Known rows, with every way that one mark hangs from another
zaru{pipap}: [ 1.39  0.50 -0.83  0.33 -2.90 -0.81  4.80  1.49  1.50 -0.31  0.11  1.40
 -3.67  0.89 -0.79  5.20 -1.77  3.04  3.27  1.94  2.75 -0.33  0.58  1.58
 -4.35]
zaru{bisa{tanab{bukunu folisu} visun{kasot}} pipap}: [ 1.63  0.04 -2.74  0.10 -6.48 -2.80  5.53  2.43  2.21  0.32  0.20  3.16
 -4.18  1.50 -1.47  4.25 -4.38  5.49  5.82  2.72  0.78  0.75  0.36  2.95
 -3.06]
bisa{visun}: [ 1.96  0.97  1.97  0.15 -2.27 -1.50  4.33  1.64  0.30 -0.50 -0.25  0.15
 -0.60  0.53  0.63  1.33 -0.70  1.40  0.97  4.04  3.75 -1.88  3.29  1.56
 -3.04]
zaru{bisa{visun} pipap ragip}: [ 1.29 -0.39 -2.84 -0.47 -4.62 -3.57  3.50  2.87  5.25  1.66  0.45  3.15
 -3.15  2.06 -2.71  3.89 -2.74  4.55  8.14  2.66 -0.22 -2.64  0.03  4.86
 -6.00]
visun{bisa}: [ 1.18 -1.75  0.23 -0.97 -2.27 -0.69  3.33  1.22  2.16 -1.16 -1.08 -0.78
 -2.93  0.23  0.17  6.39  0.81  2.65  1.74  1.83  4.87  0.29  3.98  0.56
 -2.36]
bisa{tanab{bukunu folisu{lubuf}} visun{kasot}}: [ 2.51  0.78  0.83  0.09 -3.57 -0.18  4.46  1.80 -0.47 -1.16  0.51  1.41
 -1.55  0.14  1.80  0.92 -1.36  3.55  2.30  4.45  2.46  0.14  1.89  2.77
 -0.27]
folisu{tanab{bisa bukunu}}: [ 3.46 -0.11 -1.04 -3.89  0.47  0.94  3.86  2.21 -0.95 -1.17 -3.49  1.16
 -1.37  1.04  1.22  5.72 -1.71  6.44  2.98  3.15  0.53  3.35  2.56  2.20
 -2.77]
folisu{lubuf tanab{bisa{visun}}}: [ 3.96  1.94 -1.09 -2.17 -0.19  1.02  4.07 -1.23 -2.28 -0.62 -1.36  0.25
 -0.72  0.08  2.73  3.62 -2.06  5.20  2.19  1.49  0.52  1.53  1.84  1.66
 -3.03]
ragip{zaru{bisa pipap}}: [-0.67  0.49 -1.33  1.34 -2.82 -2.43  5.14  1.27  0.44  1.29 -0.54  0.12
 -4.55  1.09 -0.42  7.23 -3.49  2.24  2.22  1.75  2.86  1.03  0.71  0.90
 -5.59]
tanab{bisa{visun{kasot}} bukunu folisu{lubuf}}: [ 1.49  1.15 -1.94 -2.17 -1.90  1.43  2.22  1.43 -0.02 -1.04 -3.05  4.65
 -0.67  1.57  1.29  4.77 -2.63  5.68  6.79  2.66  0.51  2.04  1.34  2.45
 -1.46]
fimu{bisa}: [ 3.13 -1.87  1.80 -0.07 -1.27  0.68  3.65  1.55  0.42 -0.63 -2.01 -0.74
 -2.84  0.94  0.17  5.73  0.32  2.38  2.89  2.77  4.53  0.43  3.71  1.41
 -0.96]
zaru{bisa{tanab visun{kasot}} pipap ragip}: [ 1.28 -0.73 -2.86  0.23 -5.47 -4.40  4.56  3.26  5.26  1.41  1.54  2.36
 -4.30  1.53 -2.35  2.96 -3.37  4.91  7.51  3.19 -0.32 -1.33  0.02  4.99
 -4.46]
kasot{visun{bisa{tanab{bukunu folisu{lubuf}}}}}: [ 3.26 -1.62  0.27 -0.77 -3.65  0.85  3.81  0.83  2.40 -0.98 -1.63 -0.19
 -1.59  2.13  0.72  5.35  1.08  4.53  4.85  0.39  3.94  1.58  4.02 -0.39
 -0.96]
fimu{bisa{tanab{bukunu folisu{lubuf}} visun{kasot}}}: [ 4.28 -1.21  1.93 -0.03 -3.32  0.79  3.99  1.13 -0.41 -1.12 -0.95  0.08
 -3.06  0.82  1.01  3.94 -0.33  3.67  3.45  3.97  3.65  0.43  3.12  2.67
  1.08]
folisu{tanab}: [ 2.65 -0.17  1.07 -2.14  0.02  0.55  4.22  1.63 -1.12 -0.99 -1.63 -0.29
 -1.00  0.54  1.96  3.91 -1.04  3.91  0.09  3.36  2.70  1.67  3.11  1.60
 -2.94]
kasot{visun{bisa{tanab}}}: [ 2.84 -1.90  1.00 -0.29 -3.67 -0.41  4.50  1.18  2.75 -0.98 -1.43 -1.41
 -1.99  2.04  0.31  4.90  0.95  3.64  3.70  0.72  4.63  1.53  4.87 -0.90
 -1.16]
ragip{zaru{bisa{tanab{bukunu} visun{kasot}} pipap}}: [ 0.49  0.65 -0.92  1.16 -4.10 -3.35  5.79  1.54  0.16  1.27  0.35 -0.19
 -5.14  0.94 -0.25  5.82 -3.81  2.94  2.18  2.93  2.33  1.13  0.54  1.64
 -4.45]
folisu{lubuf tanab}: [ 3.95  1.20 -0.34 -1.77  0.42  1.67  3.67 -0.56 -2.05 -0.18 -0.34 -0.42
 -0.68 -0.58  3.12  3.63 -0.96  4.25  1.05  1.46  1.53  0.91  1.26  1.71
 -3.27]
ragip{zaru{bisa{tanab{bukunu folisu} visun} pipap}}: [ 0.06  0.87 -1.36  1.43 -4.10 -2.04  5.81  1.38 -0.13  0.45 -0.43  0.76
 -4.30  1.50 -0.39  6.17 -3.32  2.99  2.00  2.77  2.55  0.47  1.09  1.71
 -4.48]
bukunu{tanab{bisa{visun{kasot}} folisu}}: [-2.05 -0.52  1.10  0.72 -2.01 -1.42  3.95  1.34  2.25 -0.78 -2.16  1.63
 -1.24  3.18  0.66  2.58 -1.42  2.09  5.51  2.44  4.63  0.92  4.57  0.54
 -2.47]
zaru{bisa pipap}: [ 0.81 -0.12 -3.21  0.23 -4.29 -2.63  5.04  2.09  2.81  1.08 -0.49  2.31
 -3.78  1.21 -1.89  6.02 -3.76  4.26  5.61  0.85  1.26  0.50  0.15  1.78
 -5.23]
bisa{tanab{folisu{lubuf}} visun{kasot}}: [ 1.20  1.00  1.40  1.54 -3.99 -0.65  5.06  0.97 -0.59 -1.57  0.95  0.66
 -1.35  0.11  2.11  0.16 -1.79  2.23  0.78  4.01  3.45 -0.11  2.81  1.87
 -0.28]

Rows
[ 2.28 -1.78 -0.59 -1.04 -2.66 -0.43  4.42  1.79  1.71 -1.65 -0.84 -1.04
 -3.45 -0.10 -0.10  6.22  1.31  3.89  1.64  2.26  4.09  0.74  3.60  1.33
 -1.45] => visun{bisa{tanab{bukunu}}}
[-0.43  0.64  0.38  1.20 -2.02 -2.75  4.69  1.56 -0.20  1.13 -0.94 -0.73
 -2.53  0.82  0.63  5.09 -2.74  1.11  0.68  2.90  3.58  0.33  2.46  0.72
 -4.74] => ragip{zaru{bisa{visun}}}
[ 0.61  0.48 -0.14 -0.72 -1.92 -2.01  4.17  1.80  0.84 -0.63 -2.02  1.17
 -1.73  1.03  0.51  3.35 -2.95  3.19  3.60  3.20  2.17  1.94  3.08  1.06
 -2.23] => tanab{bisa{visun{kasot}}}
[ 0.83 -2.66  0.32 -1.43 -3.72 -1.00  3.23  2.47  2.32 -1.38 -0.44  0.12
 -4.30  0.17  1.03  5.97 -0.59  4.13  2.84  3.17  4.39  2.93  3.33  1.31
  0.43] => visun{bisa{tanab{bukunu folisu}} kasot}
[-1.49  0.11  0.40  0.82 -1.78 -0.90  3.74  0.13  1.72 -0.37 -1.59  1.51
 -1.10  2.60  1.28  2.41 -1.45  2.21  5.97  1.52  4.12  0.55  3.60  0.53
 -2.67] => bukunu{tanab{bisa{visun{kasot}} folisu{lubuf}}}
[ 3.39  1.35 -1.86 -2.25  0.58  1.60  3.93 -0.89 -1.99 -0.62 -1.77  0.34
 -0.90 -0.05  2.70  4.76 -2.00  5.38  2.47  0.90  0.42  2.49  1.56  1.38
 -3.19] => folisu{lubuf tanab{bisa}}
[ 0.32 -2.13  0.29 -0.30 -3.79 -0.95  3.43  1.02  1.97 -1.27  0.39 -0.43
 -4.06 -0.30  1.70  5.46 -0.91  3.32  2.11  2.20  4.68  2.58  3.33  0.73
  0.27] => visun{bisa{tanab{folisu{lubuf}}} kasot}
[ 0.79 -0.89 -1.49 -0.75 -2.29 -3.23  2.73  3.77  4.64  1.48 -0.67  2.02
 -0.58  1.42 -1.36  2.22 -1.48  3.24  6.32  3.49  0.79 -2.24  2.19  4.32
 -4.93] => zaru{bisa{visun} ragip}
[ 1.71  1.59 -2.35 -1.95 -1.61  2.21  2.59  1.18 -0.33 -1.53 -3.58  4.67
 -0.09  1.72  0.83  4.94 -1.76  5.66  6.30  2.34  0.53  1.03  1.81  2.50
 -2.12] => tanab{bisa{visun} bukunu folisu{lubuf}}
[ 3.68  0.77  0.83  0.13 -2.65 -1.07  5.81  2.49 -0.26 -1.35  0.01 -0.25
 -1.45 -0.07  0.29  0.93  0.05  3.08  0.88  4.70  2.72 -1.18  2.65  2.71
 -1.76] => bisa{tanab{bukunu} visun}
[-0.32  0.52 -0.25  1.23 -2.58 -1.76  5.18  2.01 -0.64  0.28 -1.25 -0.07
 -2.46  1.02  0.49  5.08 -2.42  2.07  0.72  3.29  3.22  0.83  2.49  1.35
 -3.80] => ragip{zaru{bisa{tanab{bukunu folisu} visun}}}
[ 1.94  0.40  2.00  1.23 -3.52 -2.59  5.81  2.01  0.12 -0.89  1.24 -1.03
 -2.22 -0.32  1.21 -0.06 -1.64  1.86  0.04  4.70  3.65  0.05  3.08  1.81
 -0.82] => bisa{tanab visun{kasot}}
[ 0.03  1.01 -1.05  2.09 -4.00 -2.99  6.33  0.91 -0.08  0.74  0.25 -0.44
 -4.55  1.00 -0.38  5.67 -3.37  2.20  1.14  2.49  2.80  0.32  1.24  1.24
 -4.90] => ragip{zaru{bisa{tanab visun} pipap}}
[ 3.85  0.10 -0.01 -4.03 -0.55 -0.19  3.71  2.07 -0.99 -0.74 -2.75  1.10
 -1.68  1.09  1.55  4.52 -2.32  6.31  3.06  4.06  0.53  3.07  2.57  2.49
 -2.24] => folisu{tanab{bisa{visun{kasot}} bukunu}}
[ 1.71  0.30 -1.31  0.36 -1.44  1.96  4.80  2.18 -0.54 -1.93 -1.00  1.53
 -1.09 -0.06  1.09  3.49  0.07  3.85  2.17  2.59  2.50  0.62  1.73  2.25
 -1.36] => bisa{tanab{bukunu folisu{lubuf}}}
[ 0.65 -1.15 -4.33  0.48 -4.06 -2.86  4.85  3.50  5.21  0.81  0.46  2.47
 -3.97  1.42 -2.90  4.69 -2.37  5.11  7.36  1.91 -0.31 -0.89 -0.07  4.68
 -5.19] => zaru{bisa{tanab} pipap ragip}
[ 1.17 -2.27 -0.15 -1.28 -3.62 -0.66  2.99  1.63  1.99 -1.11  0.05  0.05
 -4.20 -0.18  1.38  5.93 -0.55  4.28  3.07  2.49  3.97  2.69  2.68  1.33
  0.28] => visun{bisa{tanab{bukunu folisu{lubuf}}} kasot}
[ 4.01  0.35 -0.30 -3.85 -0.36  0.40  3.99  1.78 -1.17 -1.17 -3.13  1.14
 -1.20  1.26  1.24  4.58 -1.73  6.22  2.71  3.81  0.58  2.34  2.83  2.50
 -2.68] => folisu{tanab{bisa{visun} bukunu}}
[ 0.93  0.84 -3.39 -2.06 -0.43  2.92  2.44  1.78 -0.03 -1.56 -4.12  4.69
 -0.31  1.50  0.79  6.50 -1.68  5.90  6.60  1.36  0.54  2.43  1.33  2.07
 -2.20] => tanab{bisa bukunu folisu{lubuf}}
[-1.24  0.50 -0.19 -0.47 -2.72  0.04  3.40  1.86  0.52 -2.10 -3.28  3.72
 -0.68  2.41  0.88  3.90 -3.28  3.51  3.97  3.46  2.73  2.22  3.98  1.14
 -1.23] => tanab{bisa{visun{kasot}} folisu}
[ 0.88 -2.55  0.76 -0.49 -3.55 -2.34  3.94  1.82  2.41 -0.85  0.57 -1.63
 -4.73 -0.46  1.05  5.23 -0.78  3.07  1.60  2.78  4.76  2.56  3.58  0.59
 -0.12] => visun{bisa{tanab} kasot}
[ 3.46 -1.99  0.68 -0.98 -3.60 -0.20  4.19  1.54  2.86 -0.87 -1.63 -1.03
 -2.04  2.12  0.12  5.29  1.14  4.34  4.37  0.93  4.07  1.66  4.44 -0.51
 -1.15] => kasot{visun{bisa{tanab{bukunu}}}}
[ 3.00 -1.53  2.89  0.87 -3.70  0.13  4.57  1.33 -0.17 -1.66 -1.06 -0.33
 -3.02  1.31  0.86  3.58 -0.63  2.58  2.05  4.28  4.69  0.54  4.39  2.03
  1.26] => fimu{bisa{tanab{folisu} visun{kasot}}}
[ 5.10 -1.26  2.00  0.00 -2.67  0.22  4.98  1.70 -0.33 -1.21 -1.28 -1.06
 -2.97  0.82  0.00  4.07  0.70  3.36  2.40  4.07  3.72 -0.56  3.70  2.63
  0.09] => fimu{bisa{tanab{bukunu} visun}}
[ 2.51  0.18 -1.00 -2.74 -1.40 -1.40  3.26  3.05  1.01 -0.18 -2.71  2.23
 -1.88  1.06  0.00  4.30 -2.36  5.13  5.68  3.79  0.75  2.16  1.85  2.30
 -2.26] => tanab{bisa{visun{kasot}} bukunu}
